Each row comes from the steps of one path. Every step used is in the known rows, and no mark comes twice. Write the path behind each row, first mark first.
In the rows, zero is written as 128.
Known rows:
berik-razub-lago-vilezev-mitag: [144 162 155 152 137 145 122 114 110 127 159 151 177 161 138  77 206 163
 133 110 163 155 100 148 113 120 148 116 119 121]
fada-lago-vilezev: [149 121 166 181 141 124 136 121 105 109 151 158 157 125 135 141 188 146
 120  86 184 171 115 132 144 157 178 148 118 133]
vilezev-lago-razub: [145 149 161 147 152 141 131 112 112 137 145 146 149 113 108 117 190 152
 139 106 166 150 121 126 144 131 155 134 117 151]
fada-lago-vilezev-mitag-vukin-dolupa-zozi: [146 144 157 173 132 118 143 133 102 115 151 175 128 112 112 154 209 146
 128  80 195 168  99 130 122 159 193  99 158 191]
berik-razub: [133 130 150 147 110 138 123 120 105 123 164 131 175 165 122 126 169 155
 142 126 127 144 116 152 123 126 118  96 132  92]
razub-lago-vilezev-mitag-vukin-dolupa-zozi-zalu: [152 195 140 147 142 123 126 138 102 131 158 168 119 127 118  88 205 166
 136 122 202 161  99 147 130 136 187  48 179 174]
paluz-vuziruk: [140 152 159 149 136 137 129 128 105 130 144 145 178 128 114 177 141 128
 139 119 134 152 112 146 135 125 163 102 110 120]
razub-berik-vukin-mitag: [160 168 144 116  90 137 131 135 131 116 173 152 127 142 111 119 177 150
 153 140 129 131 104 134 129 121  78 108  83  69]
zozi-paluz-vuziruk: [123 183 141 160 142 121 125 127  98 125 158 154 181  98 109 177 178 143
 142 127 150 141 111 147 172 136 188  79 108 146]
mitag-vukin-dolupa-zozi: [145 149 141 132 100 120 129 145 104 122 165 149 121  99 104 169 153 148
 144 127 158 148 119 148 123 148 154  46 191 152]
vuziruk-paluz: [135 150 172 131 114 139 134 122 111 113 148 136 154 141 114 119 166 134
 147 125 145 147 110 143 139 157  98 107 116 137]
dolupa-fada-lago-razub-berik: [140 160 205 161 141 156 143 118 126 110 160 142 121 119 113 102 141 142
 127  80 186 156 111 125 114 142 165 113 121 153]
vukin-dolupa-fada: [135 136 163 148 110 129 131 116 103 128 141 127 162 108  83 139  97 151
 144 133 152 139 107 136  97 147 168  69 183 215]
fada-dolupa-zozi-paluz: [129 161 120 183 103 117 128 131  79 118 150 163 176  99  97 157 165 153
 150 124 108 146 112 127 111 155 146  56 148 158]
mitag-vukin-dolupa: [144 146 139 128 111 121 125 135 106 121 163 144 126  97 103 165 168 149
 140 143 168 141 117 151 143 142 159  60 184 127]
lago-fada-dolupa: [139 140 120 178 124 130 126 113  85 121 131 149 216 105  94 167 162 157
 150 147 118 143 106 144 101 141 169  68 152 171]
dolupa-vukin-mitag: [145 173 163 126  83 123 138 149 110 130 143 142 146 131 101 174 120 146
 154 145 121 164 101 137 113 131 102  91 147 179]
berik-vukin-dolupa-fada-lago: [143 143 192 146 104 123 135 114 101 112 164 139 150 115  78 128 161 157
 139 113 157 147  98 130  98 143 132 102 146 215]
berik-razub-lago-vilezev-mitag-vukin-dolupa-zozi: [147 176 151 146 120 136 123 130 101 130 170 157 149 128 130 106 204 167
 132 105 178 165  94 154 112 127 164  71 164 130]
lago-fada-dolupa-vukin-mitag: [141 174 136 168  94 122 136 134  81 130 129 152 206  99  81 199 137 161
 157 160 104 166  88 144  94 133 149  57 158 202]
fada-lago-vilezev-mitag: [144 130 158 176 150 127 142 116 112 112 138 168 156 152 121 130 212 141
 124  84 180 162 105 123 127 152 175 150 112 181]
vukin-dolupa: [142 117 136 148 111 122 122 123 100 129 140 140 161 105  98 152 136 147
 147 136 145 140 110 140 121 146 153  77 168 144]
mitag-vukin-dolupa-fada-lago: [141 156 178 144 113 128 138 129 110 112 166 141 120  97  90 154 151 151
 133 114 189 147 111 142 117 147 170  69 194 189]
zozi-dolupa: [137 133 116 138 104 130 119 126 116 120 146 150 156 123 103 124 169 150
 140 148 132 156 124 144 130 150 138  69 153 138]
vilezev-mitag-vukin: [136 159 138 117 129 134 135 128 128 116 151 156 128 157 101 135 204 137
 143 133 151 126 118 136 123 132 136  86 151 176]
dolupa-fada-lago-razub-berik-vukin: [144 171 214 149 134 149 143 116 120 104 174 146 122 125 105  93 171 148
 129  88 179 155 107 125 117 137 145 126  97 157]
dolupa-vukin: [145 153 180 130 106 119 134 138 109 122 143 141 146 137 107 158 118 140
 148 125 136 161 116 132 112 142 115 120 155 173]
dolupa-zozi: [144 129 150 143 108 129 133 136 112 121 148 143 153 144 117 139 131 138
 151 107 124 147 124 133 100 151 129  89 148 167]
fada-lago-razub-berik-vukin: [149 150 187 152 140 142 134 123 118 105 174 163 115 122 122 109 218 144
 130  86 176 157 106 127 147 137 134 138  75  64]
vukin-dolupa-zozi: [144 118 139 152 103 120 127 134  99 131 141 143 152 109 100 156 119 144
 152 118 133 149 109 136  99 153 146  57 175 168]
lago-vilezev-mitag-vukin-dolupa-zozi: [142 159 135 151 129 118 136 130  98 124 146 166 140 118 111 149 185 151
 130 115 180 163 108 135 131 149 199  80 165 212]
fada-dolupa-zozi-paluz-vuziruk: [127 176 131 190 113 120 129 133  73 124 147 166 191  87  97 189 160 144
 147 118 108 158 104 134 119 143 169  60 132 146]

Write each row's path:
[130 155 205 164 143 149 142 116 110 113 153 138 144 121 101 118 145 147
 124  91 173 164 112 131 113 145 181 103 136 204]  dolupa-fada-lago-razub
[136 173 155 148 138 124 138 115 104 122 148 152 148 116  97 134 168 156
 125 125 194 155 106 136 130 141 212  86 172 250]  lago-vilezev-mitag-vukin-dolupa-fada
[154 160 152 166 122 119 138 114  94 134 127 154 202  97  83 164 159 161
 156 122 134 153 102 124  93 137 137 118 166 217]  vilezev-lago-fada-dolupa-vukin
[124 178 123 135 116 114 132 136 105 123 157 168 122 109  84 157 207 149
 152 129 160 127 104 137 128 147 166  29 179 217]  vilezev-mitag-vukin-dolupa-zozi-paluz
[146 143 154 170 141 120 139 123 104 113 151 173 135 111 111 151 225 148
 123  95 203 163  99 132 140 153 198 115 148 171]  fada-lago-vilezev-mitag-vukin-dolupa
[155 195 146 153 101 135 127 137  96 132 138 154 194  88  99 149 146 164
 161 151 122 164  80 146  77 125 135  66 161 176]  razub-lago-fada-dolupa-vukin-mitag
[130 183 127 159 133 108 133 130  91 122 156 174 138  95 104 155 213 160
 134 121 192 155 106 139 160 155 214  59 159 220]  lago-vilezev-mitag-vukin-dolupa-zozi-paluz
[141 150 189 167 132 142 137 119 113 119 153 144 130  85  96 124 127 147
 132  93 192 154  97 129 111 147 180  82 151 148]  vukin-dolupa-fada-lago-razub-berik
[156 161 135 166 121 139 123 127  98 124 140 155 195  94 113 121 154 158
 155 121 125 151 100 144  68 140 154  61 163 159]  razub-lago-fada-dolupa-zozi
[139 127 182 165 116 129 137 117 106 120 146 136 154 106  84 141 121 148
 139 105 170 149 101 130  91 155 165  83 183 210]  vukin-dolupa-fada-lago
[146 187 158 148 134 120 130 119 107 132 172 166 124  69  97 110 216 164
 150  98 180 145 102 120 157 140 145  95 105 139]  vilezev-lago-razub-berik-vukin-dolupa-zozi-paluz
[130 155 146 138 103 137 127 118 117 118 146 137 156 122  88 110 128 154
 136 145 138 156 125 140 105 151 149  59 172 212]  zozi-dolupa-fada
[146 151 160 135 116 148 117 124 114 125 170 135 168 154 136  86 178 159
 144 117 141 146 107 155 106 120 108  96 134  71]  berik-razub-lago
[157 180 157 156 120 131 125 128  95 125 137 154 194  88 106 133 145 159
 154 131 133 160  94 143  80 133 144  89 165 172]  razub-lago-fada-dolupa-vukin
[160 160 155 150 144 136 122 123 113 123 153 150 161 117 147  91 162 155
 131 111 182 163 114 144 132 140 170 136 128 119]  razub-lago-vilezev
[136 140 173 178 134 126 141 110 101 123 133 151 163 113  88 131 149 152
 127  95 189 156  92 123 100 154 201 100 167 252]  vukin-dolupa-fada-lago-vilezev-mitag
[138 164 163 128 109 129 132 128 108 119 164 133 127  99  90 153 132 154
 138 140 175 141 117 148 120 141 170  51 201 194]  mitag-vukin-dolupa-fada
[152 146 185 161 124 134 135 132 106 113 171 166 110  93 113 124 195 145
 138  78 173 166  95 126 127 146 142  99 101  90]  fada-lago-razub-berik-vukin-dolupa-zozi
[143 144 196 177 138 132 145 113 107 109 151 140 159 131 116 120 136 152
 119  88 189 167 115 128 114 155 189 136 143 219]  dolupa-fada-lago-vilezev
[140 157 131 150 139 120 131 121 100 123 148 164 144 117 109 149 200 153
 127 128 190 155 107 140 152 143 204  95 156 186]  lago-vilezev-mitag-vukin-dolupa
[141 188 203 145 117 153 144 126 122 111 173 147 121 122  99 109 169 153
 133 103 167 158  94 128 116 128 136 102  92 160]  dolupa-fada-lago-razub-berik-vukin-mitag
[148 139 175 164 146 146 134 127 125 111 160 160 117 118 131 119 191 136
 129  81 180 158 110 130 142 143 157 127  94  56]  fada-lago-razub-berik
[155 148 187 144 107 130 137 118 124 107 171 149 124 116  95 109 156 148
 142 101 170 135  97 123 104 141 110 114 125 124]  razub-berik-vukin-dolupa-fada-lago
[144 192 152 158  89 140 125 134  88 135 155 146 207 110 107 142 163 177
 155 146 114 169  76 160  80 112 118  55 150 130]  berik-razub-lago-fada-dolupa-vukin-mitag
[146 161 144 171 109 145 121 123  90 127 158 145 210 123 120 115 172 171
 153 119 117 156  96 157  72 125 135  55 156 120]  berik-razub-lago-fada-dolupa-zozi
[133 175 156 156 124 135 140 120 117 107 154 164 132 119  95 111 201 157
 115 114 191 173 113 135 122 155 192  77 169 243]  zozi-dolupa-fada-lago-vilezev-mitag-vukin
[138 136 132 157 110 114 126 139  89 135 146 144 140 133  92 136 144 158
 152 137 147 150 110 146 121 149 155  18 191 155]  vukin-dolupa-zozi-zalu
[141 193 171 144 128 143 126 116 103 128 170 144 156 128 116  88 182 173
 127 117 193 156  93 155 108 120 179  76 171 177]  berik-razub-lago-vilezev-mitag-vukin-dolupa-fada
[134 145 161 156 106 137 134 120 121 110 150 145 149 116  91 111 151 152
 130 118 154 163 116 135  98 156 150  75 169 204]  zozi-dolupa-fada-lago
[125 174 178 147 141 141 141 122 110 119 152 157 117 110  78 136 199 147
 129 110 190 151  96 134 116 137 193  61 168 232]  vilezev-mitag-vukin-dolupa-fada-lago-razub
[134 159 166 140 124 132 144 123 119 115 150 154 122 126  79 139 185 143
 138 112 179 135  99 129  99 142 162  71 190 236]  vilezev-mitag-vukin-dolupa-fada-lago
[139 173 134 126  70 122 128 148 111 130 142 154 142 107  89 160 138 154
 148 160 118 180 103 144 119 143 114  55 159 174]  zozi-dolupa-vukin-mitag
[144 160 178 161 126 123 139 125 100 111 168 146 129  85 104 153 158 160
 118 108 211 166 112 144 138 152 207  88 188 195]  mitag-vukin-dolupa-fada-lago-vilezev
[159 185 159 127 125 145 134 121 126 132 165 156 125 113 107 102 211 158
 148 115 159 146 102 124 148 115 107 131  72 101]  vilezev-lago-razub-berik-vukin-mitag
[136 148 127 181 106 123 130 136  80 125 143 153 163 148  94 136 156 157
 147 138 108 155 115 136 104 142 133  44 166 135]  fada-dolupa-zozi-zalu
[136 131 177 169 147 142 133 124 106 115 153 154 139 121 119 133 196 142
 127  93 169 167 112 135 139 145 171 118 111 120]  fada-lago-razub
[138 170 191 161 143 134 150 117 117 106 156 153 134 143 106 123 180 149
 118  90 200 158 112 128 115 148 192 117 155 247]  dolupa-fada-lago-vilezev-mitag-vukin
[149 157 160 156 131 141 118 119 103 125 169 141 180 146 152  88 183 167
 128 109 170 165 108 157 129 126 150 120 122  81]  berik-razub-lago-vilezev
[137 148 144 150 118 122 132 141 103 127 152 143 136 172 109 117 156 153
 148 129 138 149 126 144 123 145 135  43 163 155]  dolupa-zozi-zalu
[154 161 183 155 125 127 141 110 119 109 161 164 133 123  98  98 181 152
 132  92 190 143  88 116 111 140 148 134 114 172]  razub-berik-vukin-dolupa-fada-lago-vilezev-mitag
[141 176 185 137 128 143 128 116 106 120 170 143 131  96  97 102 152 156
 135 121 169 151 101 133 134 129 159  87 109 137]  lago-razub-berik-vukin-dolupa-fada
[152 177 189 137 137 139 135 106 118 132 162 145 130  92  90  92 167 161
 139 103 184 145 102 118 128 126 141 124 118 161]  vilezev-lago-razub-berik-vukin-dolupa-fada
[134 167 146 182 136 108 141 132  96 112 161 183 127  94 108 158 237 155
 129  87 203 161  98 131 150 166 209  76 156 209]  fada-lago-vilezev-mitag-vukin-dolupa-zozi-paluz
[134 156 201 153 123 132 132 112  90 116 166 142 145 100  79 122 178 159
 130 113 167 163  95 133 120 137 165  91 128 212]  berik-vukin-dolupa-fada-lago-razub
